Known rows, with every way that one mark hangs from another
febo[luful[bizag[buba fima]] vinata[gogivu]]: [-16.0  11.6 -55.7  13.7  11.5  36.3  17.2  17.9  11.4 -12.1 -26.2  -7.5
  -9.3  18.5 -16.8  -5.7 -15.0   4.6  -0.2  -2.5]
febo[luful[bizag ruti] vinata[gogivu[peka]]]: [-12.1 -23.5 -68.2   0.6  -8.0  21.1  33.0 -21.2 -31.0 -23.5 -10.2  -6.9
  21.2   6.2   7.8  -6.9  39.0  19.7 -28.7   8.0]
febo[vinata]: [ 23.1  -2.9  10.6   2.3  10.6 -25.8 -39.5   8.7  21.0  12.9   4.8  25.7
   3.5 -30.2  -7.4   1.7 -26.7 -18.6  -7.0   6.6]
febo[luful[ruti] vinata[gogivu[peka]]]: [  1.8 -28.3 -58.2  -1.0  13.6   3.8  27.7 -11.4 -17.1 -20.6  -6.3  -2.5
  16.6  13.3   4.5 -18.9  24.0  17.0 -13.3  -6.2]
kotule[febo[luful vinata] gogivu[peka]]: [ 13.0 -32.0 -53.2  -4.5  16.5 -16.6   6.2  20.8 -22.9 -63.1  12.3 -31.0
 -10.9   6.7  20.2 -10.9  27.4   1.1  24.2  10.0]
ruti[buba[bizag]]: [ 12.7 -12.1  76.5 -28.4 -14.7 -36.4 -20.5 -13.4  26.4  23.7  -3.7  24.8
   8.6 -13.2  -3.5   5.6 -47.0  -6.3  -5.1  -0.3]
nilozo[gogivu[peka]]: [  4.2   4.6  18.3 -30.2  -4.8 -12.3 -31.6  17.9  10.8  19.1 -17.7   9.5
  40.2  -4.6  10.1  -8.9 -20.0 -23.4 -13.2   6.6]
luful[bizag febo[vinata[gogivu]] ruti[buba]]: [-21.0  -7.2 -33.9  17.2  -2.3  13.5  29.6 -50.6 -19.6 -20.5   8.9  13.9
  12.6   9.5  -5.3   3.1  21.1  -2.4 -21.9   2.8]
febo[luful vinata]: [ 22.1 -13.9 -13.5   6.1  20.1 -10.8 -21.1   4.8   9.3  -2.6   2.5  19.4
  -1.3 -26.6  -6.5  -2.7 -16.1  -0.2 -10.8  11.1]
bizag[fima]: [ 12.8  28.8  53.3   1.5   5.2 -15.3 -34.4  24.1  36.6  36.5  -2.4   3.9
 -17.8 -18.6  -9.6  -4.3 -39.3 -11.7  12.7 -16.1]
gogivu[peka]: [ 23.0   5.6  43.5 -20.9  -7.0 -21.7 -47.2  18.1  18.1  18.4  -0.1  -1.9
  17.9 -28.9  19.4  -2.7 -19.5 -12.9   0.4  -4.3]
luful[bizag febo]: [  3.4  20.3  34.9   7.8 -16.2   7.5 -39.3   0.1  -2.4  19.2  10.3   7.3
   3.4 -36.0  11.5  11.5  -0.4 -15.9 -16.9  13.4]
fima[bizag[buba]]: [ 41.5  19.6  65.9 -19.2   5.9   7.7 -49.4  22.5  42.2  24.0 -28.1  17.7
  -8.6 -21.5  -7.5  11.2 -35.5 -31.0  21.9  -2.4]
buba[bizag]: [ 13.9  -7.4  65.3 -19.9 -17.7 -35.0 -35.2  12.3  18.9  39.1  -7.3  25.5
   6.7 -23.2  -1.6   3.7 -34.4 -10.8 -11.1   2.1]
buba[bizag[fima]]: [ -0.4  12.5  66.6 -14.4 -11.4 -29.7 -23.6  21.3  26.1  47.0  -7.9  12.3
 -11.9  -6.2  -6.6   3.3 -42.0   1.7   4.9  -9.2]
kotule[febo[luful] gogivu[peka]]: [ 17.5 -19.6 -10.3 -10.5   4.7 -10.1  -0.1  28.9 -13.9 -45.4   4.8 -41.0
 -15.3   0.7  24.5 -15.7  23.4  -4.7  27.2   0.3]
luful[febo ruti]: [  6.0  15.3  38.3  13.6   4.2  -3.6 -17.2  -8.7  -2.2  35.3  18.5  14.9
  -4.0 -17.4  -1.7   0.9   8.3  -5.5  -3.9  -6.4]
kotule[febo[luful[bizag ruti]]]: [ -0.1   1.4  11.4  18.9 -20.6  19.4  17.9   2.7 -29.6  -0.5   2.7  -4.5
 -16.9   1.7  -5.0  11.2  36.1   1.6  -4.1  11.2]
febo[luful[ruti] vinata]: [ 11.3 -13.3 -18.5  12.8  19.7  -3.6   8.0 -13.6  -3.5  12.6   7.8  21.3
  -4.6 -11.5 -15.1  -2.2   6.5  13.4 -12.6   5.3]
vinata[gogivu]: [ 23.3  -0.6  22.6  -0.8  -1.7 -11.7 -26.9  16.9  22.7   7.8 -17.5  10.2
  -0.8 -19.4  -6.4 -20.6 -26.3 -33.2  -8.7 -15.3]

Rows
[-14.5  50.2  34.8  10.3  -4.1  28.6 -25.4  23.8  17.3  30.9   1.5 -10.5
  -9.6  -4.0   1.0  14.6 -18.9  -6.9  13.8  -2.1]  luful[bizag[buba fima] febo]
[ 19.1 -17.2 -20.8  10.8  13.0 -30.9 -12.0  23.0   0.2 -37.1  10.8  -5.2
 -24.1  -6.7  -3.9  -7.9   3.0 -28.6  24.1   4.8]  kotule[febo[vinata] gogivu]
[ 19.7  -8.9  13.3 -13.6  -5.1 -25.9 -17.3  33.2  -3.2 -30.5   6.4 -33.8
  -9.5  -5.3  22.3 -13.0  11.2 -23.0  31.5  -5.4]  kotule[febo gogivu[peka]]
[  5.2 -23.6 -48.3  15.7  19.9   3.6  26.6 -11.8  -7.2  -9.7  -9.3  17.2
  -4.6   5.5 -18.3 -19.1  12.5   5.1 -18.6  -5.9]  febo[luful[ruti] vinata[gogivu]]
[  7.9 -17.1 -33.6  -4.9  -1.7 -18.6  -9.9  28.5 -15.5 -49.1  -5.5 -11.7
  13.9  21.7  17.1 -10.3   6.9 -24.1  10.7  -3.9]  kotule[febo[vinata[gogivu[peka]]]]
[  2.5 -11.9  71.3 -22.0 -15.7 -30.4   8.5 -29.2  15.7  38.8   0.9  26.4
   7.6  -0.3 -13.6   5.8 -24.7   6.2  -7.1  -7.7]  luful[ruti[buba[bizag]]]
[-16.7  -4.6 -62.2  -1.9  -1.6  19.9  16.0   5.2 -11.0 -29.0 -14.8 -22.0
   7.4  12.7  12.4  -7.9   9.4  19.7  -9.0   2.4]  febo[luful[bizag[fima]] vinata[gogivu[peka]]]
[-36.9   9.8 -33.3  20.0   1.6  20.0  42.0 -41.7 -11.3 -12.5   9.9   0.6
  -4.4  28.1 -10.9   2.5  14.2  11.7  -3.9  -9.4]  luful[bizag[fima] febo[vinata[gogivu]] ruti[buba]]
[  3.1  10.3  50.5  -1.0 -20.6  -1.0   4.7 -36.6   9.9  27.0   3.5  14.0
   3.2 -15.8 -10.9  11.5  -6.7  -5.7 -12.3   1.7]  luful[bizag ruti[buba]]
[  4.6   9.1  49.4   4.9   7.9  -5.8  -1.4 -31.2   6.1  20.3  21.5  12.5
   1.8  -7.2  -3.7   4.0  -3.7  -2.9   1.5 -10.4]  luful[febo ruti[buba]]
[ -2.2   6.8  76.0 -23.3 -10.0 -32.3  -8.6  -4.8  35.0  32.3  -4.0  11.6
  -5.9   4.7  -8.7   5.1 -54.0   5.8  11.7 -14.0]  ruti[buba[bizag[fima]]]
[-10.4  32.2  27.8  14.8 -10.1  30.2  -7.7  -1.9  -1.0  37.6   5.4   6.3
   1.6  -8.3  -3.4  16.5  11.7  -5.7  -4.5   2.8]  luful[bizag[buba] febo ruti]
[ -0.2 -32.7 -48.5 -11.3  16.9   0.7  39.7 -36.0  -9.7 -35.5  -3.3  -2.0
  20.8  23.6   4.1 -17.0  11.8  20.9  -7.6 -10.2]  febo[luful[ruti[buba]] vinata[gogivu[peka]]]
[ -3.9 -28.3 -62.0   5.9   9.0   2.8  37.0   7.2 -38.0 -48.2  -1.9 -16.0
   6.7  38.9   8.9 -12.0  42.9   7.7   5.5  -4.1]  kotule[febo[luful[ruti] vinata[gogivu[peka]]]]
[ -8.6  -2.9 -26.4  -2.9 -10.9  29.4  36.3  17.7 -26.1 -28.2  -3.6 -46.0
 -10.4  24.3  11.9   0.0  47.9   7.1  24.5   4.3]  kotule[febo[luful[bizag[buba] ruti]] gogivu[peka]]
[-10.7 -28.7 -67.6   5.9  -7.1   8.6  41.7  -7.3 -47.4 -50.0  13.5 -30.5
  -7.7  14.8  14.5   2.0  65.6  17.8   8.5  17.5]  kotule[febo[luful[bizag ruti] vinata] gogivu[peka]]
[  9.7  -8.4 -23.7   9.6  -1.7   6.0 -15.3  -4.9  -3.3  -4.5   0.0  15.2
   0.3 -30.8  -3.7   9.7  -1.3   4.8 -25.1  25.0]  febo[luful[bizag] vinata]
[-25.1  32.8  40.3  13.9  -8.4  16.0  15.9 -34.2   0.7  27.4  19.0  -3.9
 -11.6   5.1  -5.7  16.8   3.0  13.6   4.2  -7.7]  luful[bizag[fima] febo ruti[buba]]
[ -3.4 -15.5 -65.4  -5.7   2.1  18.0  14.3  26.5 -22.5 -58.3  -0.9 -38.7
  -2.8  17.0  18.6   4.8  30.6   0.7  24.9  19.2]  kotule[febo[luful[bizag[buba]] vinata] gogivu[peka]]
[ -2.6  45.2  42.5   1.9 -10.0  17.6 -24.8  30.6  33.0  40.1 -14.9  -4.7
 -11.8  -8.0 -10.5  11.1 -36.4 -13.5  13.5  -5.6]  luful[bizag[buba fima]]
[ -9.5  23.0 -23.5   8.7  11.7  27.9  -0.5  20.4  15.9   8.5 -10.2  -2.6
 -11.8   3.0 -14.4  11.5 -19.5  13.8   6.0   8.1]  febo[luful[bizag[buba fima]] vinata]
[  1.5 -12.1 -39.4  -4.3  10.6  -6.9 -19.3   5.9 -11.2 -29.3   7.0  -3.5
  26.4  -0.3  24.7 -10.9   8.6  -8.9  -6.0  -2.7]  luful[febo[vinata[gogivu[peka]]]]
[-23.9  -8.1 -54.7   6.7 -12.4  16.1  15.9 -22.9 -35.9 -18.2   8.2  -4.2
  26.6   9.1  18.5   0.5  45.5   6.7 -22.6   5.6]  luful[bizag febo[vinata[gogivu[peka]]] ruti]
[-18.8 -15.5   5.2  -7.9  11.4 -14.9  44.7 -34.0   5.6  17.1   5.4  18.5
  -9.1  28.0 -20.0   6.0 -14.9  45.1   3.4  -3.8]  febo[luful[ruti[buba[bizag[fima]]]] vinata]
[-17.6  26.4  -8.0  19.2   0.4   9.0 -20.4   1.6  -0.6  10.6  17.7   5.2
  -7.8 -13.3   1.7  17.3  -2.7   2.9  -3.4  11.9]  luful[bizag[fima] febo[vinata]]
[-36.1 -11.1 -10.9   1.3   7.9 -11.2  46.2 -36.0  -7.6   0.2   6.8  13.0
   0.2  47.1 -12.6  -2.6  -3.0  22.0   3.6 -17.6]  luful[febo[vinata[gogivu]] ruti[buba[bizag[fima]]]]
[-13.7  34.0  13.9  11.8  -2.3  40.0  21.0   8.3  12.3  41.4 -12.2  -8.6
 -19.6  12.3 -18.5   7.5  -2.2  19.7   8.6  -6.6]  febo[luful[bizag[buba fima] ruti]]
